Known rows, with every step that occurs:
pobup > netik: [ -2 -10  -3  -6  -4   4  -1  10   7  -7  -2   5   2   8  -3   4   3  -6
  -3  11   6   1  -6   5   0  26   0   8]
melad > netik > nevuf: [ -5  -6  -7 -12  -4   6   9   1   6  -9   1  20   1 -16  -7   7 -19 -14
   1   9   2   0 -14   4  -4  -2  -3  -1]
nibi > netik > melad > pupesu: [-14  -8   8   2   0   0  11  -6   6  -7   9  -2   3  -7 -13   1  13 -25
  -5  -1 -14   3  13  -6  15  27 -12   7]
gopu > netik: [  1  -5  -3  -8   1   0  -1   5   2  18  13   0   4  -5  -1  -1  -1  -1
   5   7   0   0  12  -3 -11  10   0  -9]
melad > netik > gopu > pupesu > pobup: [-18  -3   4 -16  -6   8   9 -19  20 -18 -13  37   8  22  -3  16  -4 -23
   0 -18 -12   3 -41  21  -3 -15  -2  13]
gopu > pupesu > nibi > netik: [-10   2   3  -6  -7   1  -7  -7   6 -15  -6 -11  10  -1  -1  12   2  -7
  -7 -14  -7  -3 -13 -15   7  34  11 -23]
melad > pupesu: [-10   8   1   7   1   0   4   0   5  12  10   2  -2   4  -5  -3   1  -9
   5  -4  -3  -3   5 -11   7  -2  -3  13]
melad > netik > pobup > pupesu: [-21  -4  -1 -11  -1  -1  10  -7  16   0   4  18   5 -13 -11  12  -2  -6
  -8  30 -13   5  21   4 -15 -23   2   7]
melad > pupesu > pobup > netik > gopu: [-15  -2   1 -10  -2   5  14  -4  24  -5  -4  37   9  19  -7   1   2 -33
   5 -16  -2   2 -26   5   1  24  -6  22]
nibi > netik: [  6 -16   6  -5  -1   2  -3  -3   0  -8   1   3   9 -11  -2   0   3 -12
  -6   2  -5   3  -4  -1  -2  35   4  -1]
netik > gopu > pupesu: [-11  -9   2   2  -7   3   8  -8  12 -12  -6  14   2  16   6  13   2 -16
   4 -10 -14   1  -9   1  11 -21  -2  15]
nibi > pupesu > nevuf: [ -1 -18   2  15   0   2  11   6   5  -9  -5  -1  10   5  -5  -4   6  -3
  -3 -19   3  -3 -21   0  -2   8   4  10]
nibi > netik > melad: [ -4 -17   8  -5  -2   1   7  -5   1 -24  -3  -3   4 -11  -7   3  13 -15
 -10   1 -11   5   4   7   7  36  -7 -11]
gopu > netik > melad: [ -8  -4  -1  -6   0   0   8   3   4   0   9  -7  -1  -2  -6   2  10  -2
   0  10  -7   1  23   2  -1  11 -12 -18]
nibi > netik > pobup > pupesu: [ -9 -10   7  -3   1  -4   6  -6  10  -3   0   6  12 -22  -7  10   8 -18
 -12  25 -19   6  26  -6 -12  13   0   0]
pupesu > nibi > netik > gopu: [ -2 -22   7 -14  -7  -2   9 -11   4 -24  -5  10  19  -5   2   1  -3 -18
  -1 -16  -7   4 -12 -10   6  33   9 -23]
netik > gopu > pupesu > pobup: [-10   5   5  -6  -3   4   9 -17  17 -14 -16  24   5  21   3  14   2 -23
   1 -21 -14   0 -34  13   0 -13  -5   5]
nibi > pupesu: [ -2 -17   3   6   2  -1   8   3  -3  -3  -4  -9  11  -1  -3   0   4   4
   1  -5  -2  -4   4  -5   3  10   2   7]
melad > netik: [ -6  -8   0 -10  -3   5   1  -3   4  -4   4  13   1   0  -5   3  -5   2
  -2   7   0   1  -7   8  -3  -3   3   8]
pobup > pupesu > gopu > netik: [ -8 -19  -3  -1   5  -2  -3  -6   4  26  17  16   7 -27 -13   9  13   4
   9  13  -4  -4  23  -4 -13 -26  -1 -11]
gopu > netik > melad > pupesu: [-20   0   0   0   2  -1  13   4   8  15  18  -2  -1  -2 -10   0   9 -10
   5   3  -8   0  28 -10   4   4 -14  -3]
nibi > netik > gopu > pupesu > melad: [  1 -31  10  -4  -6   6  11  -3  19 -33 -10  22  13  10   0   8  11 -27
  -4 -10 -24  -3 -34  15  -7  27  -3   6]
netik > pobup > pupesu > melad: [ -9   1   2  -2   3  -4  12   3  19 -17  -4  10   5  -8  -9   3  11  -7
 -10  15 -18  -4  10   9 -28 -11  -4  -5]
nibi > pupesu > melad > netik > gopu: [ -6 -48   6  -9  -2   6  26   1  14 -33  -9  25  19   8  -8  -1   2  -7
   0  -9 -10  -4 -27  20 -10  11  -3  18]
pobup > pupesu: [ -5   2   0   2   3  -2  -3  -7   7   7   5   4   3  -6  -6   8   6  -6
   0   7  -6  -2  17  -6  -3 -17   2   1]

Rows:
[ -4 -10   3 -17  -4   5  10  -5  17 -21 -15  33  12  16  -3   5   2 -23
   0 -10   1   4 -31  18  -7  23  -4   9]
pupesu > pobup > netik > gopu
[-27  19  -1   3  -2  -3  11  -4   8 -13   2 -13  -2   5 -11  -1   5  -6
  -1 -15  -4  -2  17 -19  21   3  -6 -22]
netik > melad > pupesu > nibi
[ -9  -8  -2  -5  -6   2   6   8  11 -20  -4   0  -3   8  -9   6  14  -8
  -8   9   0   3   6  10  10  23 -10   3]
pobup > netik > melad
[-12 -13   7  -8  -5  -1  13 -11   9 -14   6  15  18   0  -4  -3  -3 -26
   5 -20 -10   2  -8 -23  17  30   5  -9]
melad > pupesu > nibi > netik > gopu
[ -9 -14   0   6   3  -2  -4 -10   2  10   3  15   1 -25 -14   9  14   5
   6   5  -4  -3  11   1   1 -36  -1  -3]
pobup > pupesu > gopu
[ -3 -13   6  -7  -2  -1   7   2   2  -9  -2   1  10 -18  -3   2   2 -15
 -11  17 -13   7   5   0  -9  34   0   1]
nibi > netik > pobup
[-19   8   2   9   2   0  14  -2   8  -4   8  -1  -6   3 -10   0   8 -13
  -1  -2  -9   0  17  -6  19  -7 -14   5]
netik > melad > pupesu
[  1 -15   0 -12   0   7   7   5  11 -23  -1  19   4   4  -9  -3  -2   0
  -4   0  -4  -4 -25  21 -19   9  -2   0]
pupesu > melad > netik
[-25  12  -4  -6   1  -5  11   2   9   3  16 -11   2   1 -12  -1   5  -4
   4  -7  -4  -2  26 -24   6  16  -6 -33]
gopu > netik > melad > pupesu > nibi
[ -2 -22  -4  -5   1   0  -3   2  -3  17  14  11   4 -22  -9   2   6  11
  11   3   2  -1   7   3  -9  -5  -2 -11]
pupesu > gopu > netik
[-20  -5   1  -3  -3   2  14  -1  22  -9   2  30   3  -4 -13   7  -1 -15
 -12  10  -9   5  -1   7 -22 -27   3  13]
melad > netik > pobup > pupesu > nevuf
[-14 -36  -3  -1   2  -4  14  10  -2  10   4   0  15 -31 -11   4  11  13
   5  14  -7   0  21   0 -12   1  -4  -5]
nibi > pupesu > gopu > netik > pobup
[  2  -4 -10  -8   0   2   8   8   5  12  11  10   4 -19  -2   2 -11 -12
   8  12   0  -1   5  -9 -15  19  -6 -16]
gopu > netik > nevuf
[-17  -3   6  -7  -1  -5   4 -18   7 -26  -5  -8  11 -14 -13   9  16 -14
 -12  -2 -12   0  20 -14   6  23   2 -36]
pobup > pupesu > nibi > netik > melad
[-19  -9   0   0   2  -6   5  -6   6   2  -1  14   2 -30 -14  13  12   1
   0  20 -12   2  24   4  -7 -45  -3  -2]
netik > pobup > pupesu > gopu
[-13  12  -2  -3   0  -6  -2 -10   7  -5  -2  -6   6  -6  -6   6   2   3
  -1  -4  -2  -4  16 -20  -2 -10   8 -27]
pobup > pupesu > nibi
[-22  -7   2   9   2  -2  11  -7   5  -1   9   8  -7 -13 -18   4  17  -5
   7  -6  -8  -1   9   2  20 -24 -15   2]
netik > melad > pupesu > gopu
[-19 -20   2  -8 -11   8  10 -10  17 -15  -1  26   2  17   1  17  -5 -15
   2  -5 -14   1 -17  11   7 -25  -1  20]
melad > netik > gopu > pupesu
[-10   0   3 -15  -4  -5   7  -3   5 -23  -7  -8  14 -17  -3   1  -1  -6
 -12   3  -8   5   3 -10  -5  34   7 -29]
pupesu > nibi > netik > pobup
[-18   0   0  -5  -9  -1  10 -10  12 -20  -9   4   5  17   4  12  -3  -7
   3 -21 -10  -2 -11 -11  14 -15   5 -16]
netik > gopu > pupesu > nibi
[-19  14   0  -8  -5   7   1  -3  22 -31 -19   6  -2  23  -9  18  18 -18
 -10  -8  -6  -1 -22  19   2  27 -13   0]
gopu > pupesu > pobup > netik > melad
[ -5 -13   2  -8   0   5   5  -2  19 -16   2  25   7  -2 -14   4   6  -4
  -4   6  -9  -7  -8  15 -23 -11   0   3]
pobup > pupesu > melad > netik
